What can hang from each mark
mudil: luvon selut
vopo: gatos luvon selut
vuzugu: gatos lero
selut: mudil vinos vopo
gatos: mudil vopo vuzugu
lero: luvon
luvon: vopo

Each row was made from one small tree. Brackets hold a mark, then the marks that hang from it, in alphabetical order. Every link used is in the known rows. Write each row's tree.
Known rows
(vopo luvon selut): [ -1.9  -2.0 -10.5 -10.7 -32.0  11.6  16.2   6.2   1.4  27.2  13.9  33.7
  32.7  18.1   7.1  17.3  41.9  -0.9  23.9   8.2  -9.1 -10.5]
(gatos mudil (vuzugu (lero luvon))): [-22.7 -26.1   0.5  18.8 -47.8  11.1   4.5  34.9  -2.8  34.4  13.9  48.7
  17.7   4.0  -7.2 -12.3  -2.7 -31.8  -3.8   5.2   9.7  -7.6]
(mudil luvon): [ -4.1  -8.5   0.3  -3.3 -31.0   8.6  18.8  31.2  12.8  11.0   0.9  29.0
   6.9  18.0 -23.1   4.7  20.6 -20.8  11.5  23.5  -3.9 -15.7]
(vopo (gatos mudil (vuzugu lero)) luvon (selut vinos)): [-15.4  -9.7  -5.0 -22.3 -15.4  22.8  -1.6  -0.4   0.1  44.2   5.5  55.5
  30.8   4.8  29.2   2.3  50.8 -10.3   9.9   7.4  -5.5 -12.5]
(selut mudil vinos (vopo (gatos (vuzugu lero)) luvon)): [ -0.8 -18.8   0.5   5.8 -49.4  10.7  -3.2   8.9  -6.8  37.0   6.5  43.8
  59.0   4.4  17.3  12.3  42.7 -33.8  31.0  23.6  -1.0 -24.5]
(gatos vopo): [ -7.1  -8.1   0.1   1.1 -28.4   7.4  16.7  28.1   2.1  17.9  10.5  27.1
  22.6  15.7 -30.8 -11.0  25.0 -21.5  -4.2  15.8  -7.3 -18.8]
(vuzugu (gatos vopo) (lero luvon)): [ -0.6 -16.3  -4.2  39.7 -31.1  14.9  17.1  43.9 -12.9  27.4  10.9  35.3
  18.9   9.4 -32.9 -17.2  22.4 -42.2  -4.5  10.6  -1.8 -21.1]
(vopo gatos luvon (selut mudil vinos)): [ -8.7   4.7  -9.4 -17.8 -32.3  14.3   4.4  -6.4   6.9  30.1   3.0  46.7
  62.6   8.9  15.9  20.5  42.3  -5.5  34.1  27.5 -10.0 -21.0]
(gatos (vuzugu (lero (luvon vopo)))): [-17.5 -19.7  -3.7  23.5 -64.3   5.6   3.6  31.4 -18.6  33.4  14.3  42.0
  34.0   9.4   6.2   2.6  18.5 -31.6  27.5   2.9   8.2 -11.1]
(vopo gatos (selut (mudil luvon) vinos)): [-12.8   2.3  -0.5 -11.1 -36.2  15.9   9.0   6.1  15.6  20.3  -4.8  42.1
  39.3   7.8   0.1  12.4  27.1  -2.6  37.7  31.1  -9.9 -24.9]
(mudil (luvon vopo)): [ -7.3  -7.0  -0.3   0.4 -36.3  -1.0  14.8  27.7  -4.9  18.5   2.8  29.0
   8.3  19.1  -9.5  14.5  25.8 -20.8  22.1  18.4   0.8 -16.8]
(gatos (mudil (selut vopo)) vuzugu): [-17.9 -28.5   6.7   3.3 -40.5  13.2  16.9  13.1  18.1  23.3  15.7  29.3
  17.7   5.3  -7.1   9.8 -13.3 -20.8  20.7   8.6  -4.6 -12.8]
(vuzugu gatos lero): [ 10.1 -20.9  -6.8  23.7 -13.2  18.0  15.1  37.6  -9.1  21.7   9.9  31.7
  21.4   9.4 -31.8 -10.4  28.5 -43.8   8.7   6.9  -6.4 -10.4]
(lero luvon): [-11.4  -7.2  -7.2  13.1 -50.2   3.1  16.1  27.9   5.6  14.8   5.1  37.5
  36.7  13.6 -21.3   5.5   2.5 -33.1  14.1  17.3  -1.3 -11.2]
(vopo (gatos mudil (vuzugu lero)) luvon): [-13.1 -14.6  -1.3 -11.1 -20.3  23.4  -1.4  18.8  -2.1  38.9   8.1  46.8
  20.6   5.2   3.5  -3.2  38.6  -9.7  -3.9   4.8  -0.5 -12.2]
(luvon (vopo (gatos mudil (vuzugu lero)) (selut vinos))): [-24.3 -13.1  -1.6 -10.7 -25.9  18.2  -4.2   2.2 -12.6  45.1   8.4  54.1
  29.8   0.6  22.5  -1.6  41.3 -14.8  29.9  -0.9  -0.3 -12.7]
(vopo gatos luvon): [ -1.5   3.6  -9.2 -16.2 -19.9  13.3  10.1  10.7   5.8  20.1  -0.9  34.7
  40.2  14.6 -10.8  14.3  43.1  -9.2  11.8  17.0 -11.1 -16.4]
(mudil (luvon vopo) selut): [-16.7  -1.2  -0.8  -1.9 -32.3   1.4  20.3  23.0  10.0  15.5  -2.6  22.2
   3.4  18.4   6.2  18.9   7.0 -19.7  34.5  25.0  -7.5 -19.0]
(vopo gatos luvon selut): [ -6.5   6.6 -10.8 -21.3 -28.1  21.8  12.3   0.2   5.4  26.5   7.0  34.7
  41.3  12.5   1.8  18.4  48.1  12.4  28.1   7.8 -15.0 -15.9]
(mudil luvon (selut (vopo (gatos (vuzugu lero))))): [-10.9 -14.1   8.1   3.9 -46.5  24.4  14.5  24.5  16.1  18.2  -1.7  21.4
  10.5   5.6   3.9   7.2  13.1 -11.9  42.5  13.1 -13.5 -24.3]
(lero (luvon (vopo gatos (selut mudil vinos)))): [-23.4   4.0  -8.8   7.7 -60.1   5.0   3.3  -0.9  -8.8  32.4   1.8  51.8
  66.8   3.1  14.7  21.3  19.1 -15.8  56.0  21.5  -1.2 -22.3]
(selut (mudil luvon) vinos (vopo (gatos (vuzugu lero)))): [ -3.8 -22.5   9.4   9.0 -55.1  14.0   0.5  22.4   2.4  26.3  -0.5  39.9
  35.2   2.5   1.4   4.6  27.2 -29.9  36.5  27.8  -1.0 -28.7]

Which tree is each row?
[  0.2 -24.9   0.3  11.4  -9.7  10.5  23.8  11.2  15.3  19.4   1.5  33.9
  18.9   7.5 -12.7  14.0  -0.3 -61.2  15.3  22.2  -9.4 -17.1] -> (vuzugu (gatos (mudil (selut vinos vopo))))
[-15.7 -29.1   2.3   6.3 -28.2  15.0   2.9  31.4  -2.2  32.7  18.5  43.7
  11.5   5.4 -11.7 -15.7  15.2 -26.0  -5.0   2.7   5.6  -6.2] -> (gatos mudil (vuzugu lero))
[ -6.1 -22.5  10.7  -5.5 -55.1  12.4   5.5  12.0  13.4  18.9   0.6  40.9
  43.6   5.9 -11.5  18.8  21.1 -17.8  32.5  31.9  -4.3 -29.5] -> (selut (mudil luvon) vinos (vopo (gatos vuzugu)))
[-12.3  -0.7  -2.2 -13.3 -19.9   5.1  21.8  20.2  32.5   5.6 -15.2  30.0
  11.0  19.5   6.6  12.3   7.1 -44.7  19.3  42.0 -13.4 -19.3] -> (mudil luvon (selut vinos))
[ -7.9 -10.8  -0.2 -14.2 -44.6  19.8  14.1   1.0  18.2  21.7   4.7  26.5
  41.3   9.9   4.9  28.5  25.5  -5.0  37.8  12.7 -18.6 -22.2] -> (mudil (selut (vopo (gatos vuzugu) luvon)))
[  7.2 -20.4  -4.3   4.0  -3.3   6.9  22.8   4.5  11.2  27.1   0.1  35.5
  19.8  12.2   4.8  28.1  16.0 -55.2   9.2  27.0  -8.1 -19.3] -> (vuzugu (gatos (mudil (selut vinos (vopo luvon)))))
[-17.4 -16.0   1.4 -27.4 -19.4  13.1   8.3  -2.4   4.3  41.1  17.9  50.1
  22.8  14.0  14.3   5.1  47.1  -6.0 -15.4  13.6  -2.2 -17.1] -> (gatos mudil (vopo luvon (selut vinos)) vuzugu)
[-27.7 -20.6  -3.5  11.5 -50.5   5.0   0.3  12.5 -15.3  47.4  12.9  58.1
  28.7   4.5  33.6   3.0  21.3 -34.2  26.0   3.0   9.8  -9.1] -> (gatos mudil (vuzugu (lero (luvon (vopo (selut vinos))))))
[-10.0  -4.8  -7.6 -37.2 -28.8  22.9   5.3 -10.1  11.8  27.3   3.9  50.1
  55.0  12.7  15.1  23.0  56.5  -2.0  23.5  13.1 -15.4 -16.6] -> (vopo (gatos vuzugu) luvon (selut vinos))
[-14.8 -11.4   8.6  -2.5 -17.1   6.4  16.8  32.8   7.5  23.8   7.0  31.6
 -16.2  14.7 -29.2 -12.3  16.4 -11.1 -21.2  21.8   1.0 -22.0] -> (gatos (mudil luvon) vopo)
[-21.0 -18.6  10.7  -3.2 -56.1  19.2  11.4  18.1   7.0  29.1  25.0  33.6
  20.4  10.4 -14.7  -0.8  19.4  23.9  14.4  15.2  -3.7 -25.8] -> (gatos (vopo (selut (mudil luvon))) vuzugu)
[-17.4   6.3  -8.1 -28.6  -0.8  11.4  10.9  -0.4  24.5  25.5 -13.0  42.3
  27.9  10.9  17.2  15.6  19.8 -30.3   5.1  33.6 -12.2 -18.5] -> (vopo (gatos (mudil (selut vinos))) luvon)
[  0.8 -22.5   6.1   6.9  -7.6   9.7  26.7  18.4  21.2  15.5  -5.1  31.2
  -4.6  11.1  -9.2  19.3   1.1 -53.1  14.2  30.8  -8.9 -23.0] -> (vuzugu (gatos (mudil luvon (selut vinos vopo))))
[ -1.0 -20.2   2.6  14.0 -58.8  18.9  -1.6  15.6 -11.0  38.5  16.0  36.2
  51.2   2.5   3.1   8.6  32.1 -10.4  33.5  11.3   0.1 -23.1] -> (selut mudil (vopo (gatos (vuzugu lero)) luvon))
[-11.8 -10.4   2.7  11.2 -47.9  -2.1   8.7  27.7  -8.0  23.6   9.1  32.0
  20.4  13.3  -8.3  14.4  13.7 -13.6  26.4  26.6   7.0 -21.0] -> (selut (mudil (luvon vopo)))
[-21.8  -7.1  -6.1  24.7 -72.3   1.8   8.7  12.0 -15.8  33.6  19.0  40.4
  51.8   6.4   7.2  19.3   3.2  -7.8  49.7  11.0   7.8 -15.4] -> (lero (luvon (vopo (selut mudil))))
[-11.1   4.2  -8.5 -30.1  -8.0  14.7   7.3  -7.1   9.9  34.6  -1.4  49.9
  34.0  10.2  17.1  15.6  44.7 -11.7  11.4  17.4  -9.7 -14.7] -> (vopo (gatos mudil) luvon (selut vinos))
[ -8.9  -9.0  -4.8 -26.6 -33.0  22.2   5.6   9.0   7.6  23.0   8.1  41.0
  45.3  12.7 -10.6  16.2  44.6   1.1   8.4  11.0 -11.6 -15.1] -> (vopo (gatos vuzugu) luvon)
[-28.4 -14.1  -2.4   6.5 -49.6  29.4   2.0  16.9   0.1  39.4  13.3  50.9
  27.3  -2.7   2.2  -7.7  12.7   1.6  21.7  -6.3  -1.1 -10.9] -> (vopo (gatos mudil (vuzugu (lero luvon))) selut)
[ -8.4 -23.5   1.5   0.6 -27.6   6.3   8.4  10.8   8.7  37.6   4.8  38.4
  18.4   9.1  37.5  11.4  16.2 -51.1  15.4  21.8   0.0 -15.6] -> (gatos (mudil (selut vinos (vopo luvon))) (vuzugu lero))
[-10.6 -13.2   5.7  -3.8   9.2  13.2  24.7  24.8  22.5  18.4  -5.0  34.2
 -14.7  13.5 -17.7  -1.2  10.3 -40.2 -18.7  35.2 -10.9 -28.3] -> (vuzugu (gatos (mudil luvon (selut vinos)) vopo))
[-17.2 -12.5  -0.7 -13.3 -42.2  16.2   4.0  11.6  -5.7  22.8  10.3  38.4
  44.7   7.8 -15.2  12.6  36.7  -2.7  26.1   1.8  -7.8 -16.5] -> (luvon (vopo (gatos vuzugu)))
[-18.0 -18.2   7.2  -8.0 -24.0  24.7   2.4  31.6   6.7  30.3   3.2  43.2
  -2.3   3.5 -13.2 -12.4  24.2  -5.7  -1.3   9.2  -1.1 -16.9] -> (vopo (gatos (mudil luvon) (vuzugu lero)))
